Each row comes from the steps of one path. Every step used is in the known rows, and no mark comes twice. Write the path behind each row, first mark first.
Known rows
kena-legoka-kodeb: [ 0.38  0.16 -0.30 -0.30  3.27  0.48  0.19  0.51  0.64  0.33  0.47  0.45
  0.49  0.86  0.54  0.58  1.15 -0.04 -1.13  1.32 -0.24]
kodeb-lero-kena-legoka-lilozag: [-1.35 -1.29  1.56 -0.24  2.41 -0.07 -0.42 -3.59 -0.20 -0.07  0.07 -0.14
  1.82 -0.29  0.94  0.83  1.50  0.23  0.59  1.66 -0.27]
legoka-kodeb-nipodol: [ 1.50  0.42 -0.93  0.00  0.25  1.11  0.39  0.58  0.03  0.13  0.56 -0.05
 -1.10 -0.68 -0.01  0.44  0.33  0.29 -0.58  0.16 -0.09]
lero-kodeb-nipodol-lilozag: [ 0.66 -0.69  0.13  0.31 -0.32  1.23  0.08 -1.20  0.80 -0.08  0.30 -0.60
 -0.57 -1.15 -0.06 -0.54 -0.45  0.75  0.65  0.62  0.13]
lero-kodeb-rugi: [ 0.17 -0.37  0.49  0.19  1.37  0.89  0.09 -1.04 -0.09  0.21 -0.08  0.32
  1.46 -0.44  0.14 -0.37 -0.44  0.52  1.54  1.31 -0.13]
lilozag-nipodol: [ 0.33  0.42  0.25 -0.02  0.03  0.70  0.13  0.80  0.23 -0.14  0.32  0.02
  1.17  0.43 -0.13  0.21  0.12 -0.25 -1.33 -0.04  0.18]
lilozag-nipodol-kodeb: [ 1.57  0.67  0.08  0.13 -2.03  0.57  0.41  1.66  0.72 -0.51  0.46 -0.09
  0.94  0.06 -0.16 -0.08 -0.09 -0.01 -0.99 -0.63  0.77]
kodeb-lero-kena: [-0.98 -0.75  0.51  0.16  1.43 -0.63 -0.64 -1.22 -0.92 -0.52 -0.19 -0.49
  1.52 -0.19  0.36 -0.43  0.36  0.28  1.39  0.74 -0.12]
nipodol-lilozag: [ 0.12 -0.13  0.20  0.15 -0.37  0.17  0.21  0.49  0.20 -0.49  0.14 -0.53
  0.47  0.17 -0.03 -0.09 -0.41  0.26 -0.88  0.02  0.38]
rugi-kena-legoka-lilozag-nipodol: [ 0.58  0.34  0.78 -0.56  2.61  1.06  0.09 -1.63  0.26  0.62  0.73  0.54
  3.03  1.32  0.43  0.88  0.92  0.18 -1.42  0.89 -0.15]
rugi-kena-legoka: [ 0.49  0.41 -0.24 -0.30  3.67  0.14 -0.40 -0.89 -0.14  0.49  0.31  0.46
  1.78  1.42  0.42 -0.74  0.51  0.59  0.96  0.80 -0.25]
nipodol-kodeb: [ 1.12  0.27 -0.14  0.13 -2.08 -0.11  0.28  0.71  0.48 -0.40  0.16 -0.06
 -0.29 -0.38 -0.04 -0.20 -0.28  0.26  0.27 -0.57  0.57]
legoka-kena: [-0.01  0.07 -0.68 -0.22  0.82  0.18  0.27 -0.56 -0.04  0.33 -0.08  0.04
  0.54 -1.05  0.10  0.00  0.39  0.57 -1.34  0.34  0.01]
kena-legoka: [-0.25 -0.12  0.33 -0.19  1.95  0.35 -0.14 -0.51  0.54  0.17  0.20  0.41
  0.25  0.40  0.43 -0.12  0.82  0.09  0.18  0.82 -0.09]
legoka-lilozag-nipodol-kodeb-lero: [ 0.92  0.27  0.97  0.05 -2.00  0.14  0.31 -0.92  0.57 -0.08  0.57 -0.41
  1.50 -1.52  0.31  0.62  0.65  0.18 -1.45 -0.31  0.76]
rugi-kena-legoka-lilozag-nipodol-kodeb-lero: [ 1.44  0.76  0.75 -0.25  1.54  0.25 -0.06 -1.88  0.34  0.37  0.89  0.11
  3.31 -0.08  0.74 -0.10  1.19  0.74 -0.51  0.53  0.44]
rugi-kena-legoka-kodeb-lero: [ 0.78  0.89 -0.73 -0.29  6.09 -0.31 -0.51 -0.85 -0.47  0.74  0.60  0.09
  2.58  0.83  0.90 -0.82  1.36  0.74  0.30  1.56 -0.38]
rugi-kena: [ 0.64  0.53 -0.56 -0.15  1.82 -0.22 -0.27 -0.28 -0.72  0.29  0.17  0.10
  1.51  1.00  0.03 -0.53 -0.24  0.43  0.69  0.04 -0.20]
rugi-kena-legoka-lilozag-nipodol-kodeb: [ 1.86  0.55  0.62 -0.40  0.46  0.88  0.35 -0.85  0.72  0.30  0.90  0.50
  2.70  0.94  0.42  0.67  0.67  0.43 -1.19  0.30  0.43]
kena-legoka-lilozag: [-0.41 -0.68  1.05 -0.42  0.83  0.57  0.27 -2.25  0.74  0.45  0.29  0.46
  0.26 -0.12  0.55  1.24  1.08  0.00 -0.77  0.93 -0.15]
lilozag-nipodol-kodeb-lero: [ 1.26  0.76  0.19  0.28 -0.95 -0.08 -0.04  0.54  0.31 -0.37  0.42 -0.46
  1.51 -0.98  0.18 -0.84  0.34  0.27 -0.45 -0.39  0.85]
lilozag-nipodol-kodeb-legoka-kena-rugi: [ 1.44  0.60 -0.98  0.02  1.42  0.71  1.40 -0.03  0.66 -0.29  0.59 -0.04
  2.84 -0.84  0.73  0.34  1.22  0.36 -1.34  0.67  0.50]
lilozag-nipodol-kodeb-legoka: [ 1.73  0.33  0.08  0.33 -0.69  0.57  1.31  0.79  0.52 -0.75  0.47 -0.32
  1.25 -0.23  0.60  0.34 -0.25  0.30 -0.44 -0.28  0.80]

Write each row's path
[-1.18 -0.76  0.81 -0.05  3.39 -0.28 -0.76 -1.92 -0.40 -0.30  0.00 -0.18
  1.86  0.25  0.81 -0.56  1.23  0.35  1.69  1.55 -0.18] -> kodeb-lero-kena-legoka
[-0.24 -1.05  1.42 -0.08  0.15 -0.19 -0.16 -2.75  0.27 -0.44  0.21 -0.15
  1.50 -0.70  0.87  0.65  1.22  0.49  0.95  1.09  0.33] -> nipodol-kodeb-lero-kena-legoka-lilozag
[ 0.99 -0.01 -0.13  0.30 -1.44  1.13  0.36 -0.01  0.04 -0.57  0.41 -0.63
 -0.88 -0.88 -0.16 -0.35 -0.37  0.68 -0.40 -0.33  0.42] -> kodeb-nipodol-lilozag
[ 0.39  0.50 -0.44  0.04  2.37 -0.47 -0.11  0.00 -0.30  0.29  0.26 -0.36
  0.71 -0.64  0.46 -0.09  0.84  0.16 -0.55  0.75 -0.06] -> legoka-kodeb-lero
[-0.13  0.30 -1.00 -0.31  2.17  0.07  0.10 -0.73  0.12  0.50  0.15  0.39
  1.64 -0.61  0.10  0.00  1.44  0.07 -0.74  0.97 -0.20] -> legoka-kena-rugi
[ 0.92  0.45  0.03 -0.15  3.88  1.34  0.50  0.63 -0.09  0.02  0.49  0.71
  1.76  0.66  0.59  0.41  0.84  0.40 -0.35  1.63 -0.12] -> kena-legoka-kodeb-rugi
[-0.12 -0.98  0.20  0.21  2.43  0.23  0.66 -2.21  0.60  0.23 -0.11 -0.29
  0.53 -0.52  0.88  0.16 -0.16  0.36  1.44  1.31 -0.25] -> lero-kodeb-legoka
[ 0.27 -0.44  0.97 -0.05  0.49  0.94  1.43 -1.69  0.26 -0.14  0.42 -0.21
  1.51 -0.40  0.76  2.02  0.33 -0.05 -1.75  0.38  0.11] -> kodeb-legoka-lilozag-nipodol
[ 1.62  0.27  1.43 -0.09 -0.64  1.87  1.00 -0.34  0.69 -0.31  0.79  0.65
  2.45 -0.27  0.42  1.05  0.65  0.45 -1.18  0.66  0.70] -> kena-legoka-lilozag-nipodol-kodeb-rugi
[-0.79 -1.09  1.57 -0.41  1.37  1.28  0.16 -1.66  0.45 -0.36  0.35  0.27
  2.40  1.09  0.51  1.76  1.11 -0.38 -1.27  1.40 -0.15] -> lero-kena-legoka-lilozag-nipodol
[ 0.01 -0.03 -1.05 -0.10  3.60  0.15  1.02 -1.63 -0.12  0.22  0.16  0.10
  1.95 -0.87  0.89  0.44  1.36  0.32 -0.15  1.29 -0.19] -> kodeb-legoka-kena-rugi
[-0.93 -1.04  0.66 -0.19  2.30  0.34 -0.32 -0.85  0.06 -0.47 -0.02  0.24
  1.34  1.24  0.48  0.19  0.71  0.02  1.07  1.37 -0.24] -> lero-kena-legoka
[ 2.04  0.73 -1.01 -0.16  3.61  1.38  0.23  0.27  0.03  0.05  0.99 -0.14
  1.18  0.97  0.42 -0.36  0.47  1.07 -0.57  1.00 -0.06] -> rugi-kena-legoka-kodeb-nipodol-lilozag
[ 0.60  0.04  0.29 -0.10  5.05  1.03 -0.32 -1.84 -0.22  0.68  0.29  0.84
  3.27  0.97  0.61 -1.14  0.16  1.10  2.52  2.16 -0.45] -> lero-kodeb-rugi-kena-legoka
[ 0.13 -0.51  0.33  0.28 -0.83 -0.83 -0.35 -0.52 -0.46 -0.90 -0.10 -0.63
  1.36 -0.51  0.36 -0.64  0.18  0.42  1.64  0.19  0.47] -> nipodol-kodeb-lero-kena
[ 2.43  1.37  0.14 -0.02  1.93  1.43  0.38  0.93 -0.27 -0.37  0.83  0.74
  3.99  1.29  0.32 -0.94  0.09  0.99  0.39  0.55  0.53] -> lilozag-nipodol-kodeb-rugi-kena-legoka
[ 0.25 -0.32  0.34 -0.18  4.02  1.34  0.33  0.35 -0.57 -0.58  0.28  0.58
  2.82  1.50  0.68  0.76  0.73  0.26  0.50  2.19 -0.27] -> lero-kena-legoka-kodeb-rugi
[-0.05 -0.53  0.66  0.13  1.20 -0.41 -0.51 -1.08  0.07 -0.73  0.09 -0.21
  1.59 -0.15  0.78 -0.80  0.97  0.60  1.96  1.00  0.37] -> nipodol-kodeb-lero-kena-legoka
[ 0.81  0.17  1.29 -0.12 -0.11  0.45  0.17 -1.55  1.02  0.10  0.73  0.03
  1.80 -1.15  0.73  0.55  1.43  0.27 -1.29  0.55  0.58] -> kena-legoka-lilozag-nipodol-kodeb-lero
[ 1.10  0.59  1.09 -0.37  3.05  1.91  0.44 -1.50 -0.50  0.37  0.79  0.79
  4.20  1.10  0.48  0.70  0.58  0.65 -0.68  1.23 -0.09] -> kodeb-rugi-kena-legoka-lilozag-nipodol
[ 1.06  0.77 -0.89 -0.46  5.08  0.29 -0.04  0.17 -0.02  0.66  0.60  0.56
  1.99  1.82  0.59 -0.06  0.76  0.43 -0.34  1.33 -0.42] -> rugi-kena-legoka-kodeb
[-0.02 -1.16  1.19 -0.01  1.47  1.08  1.18 -2.91  0.98  0.40  0.32 -0.17
  1.69 -0.69  0.87  1.73  0.18  0.03 -0.85  1.36 -0.15] -> lero-kodeb-legoka-lilozag-nipodol
[ 2.14  0.98 -0.05 -0.01  2.03  0.82  0.20  0.09 -0.38 -0.18  0.53  0.70
  2.81  0.93  0.46 -1.08 -0.01  1.26  1.71  0.56  0.35] -> nipodol-kodeb-rugi-kena-legoka
[-1.02 -0.60  0.00 -0.10  1.82 -0.12 -0.40 -0.56 -0.44 -0.37 -0.02  0.07
  2.01  1.26  0.01  0.34  0.97 -0.64  1.49  1.11 -0.27] -> lero-kena-rugi
[ 1.58  0.35 -0.76  0.17 -0.08  1.23  0.62  1.15  0.27 -0.41  0.69 -0.65
 -0.62 -0.55 -0.02  0.42 -0.06  0.49 -1.57  0.16  0.29] -> legoka-kodeb-nipodol-lilozag
[ 0.34 -0.17  0.86  0.13  1.27  0.23 -0.33 -0.34  0.36 -0.87  0.41 -0.18
  2.78  0.28  0.67 -0.67  1.05  0.30  0.52  0.91  0.48] -> lilozag-nipodol-kodeb-lero-kena-legoka
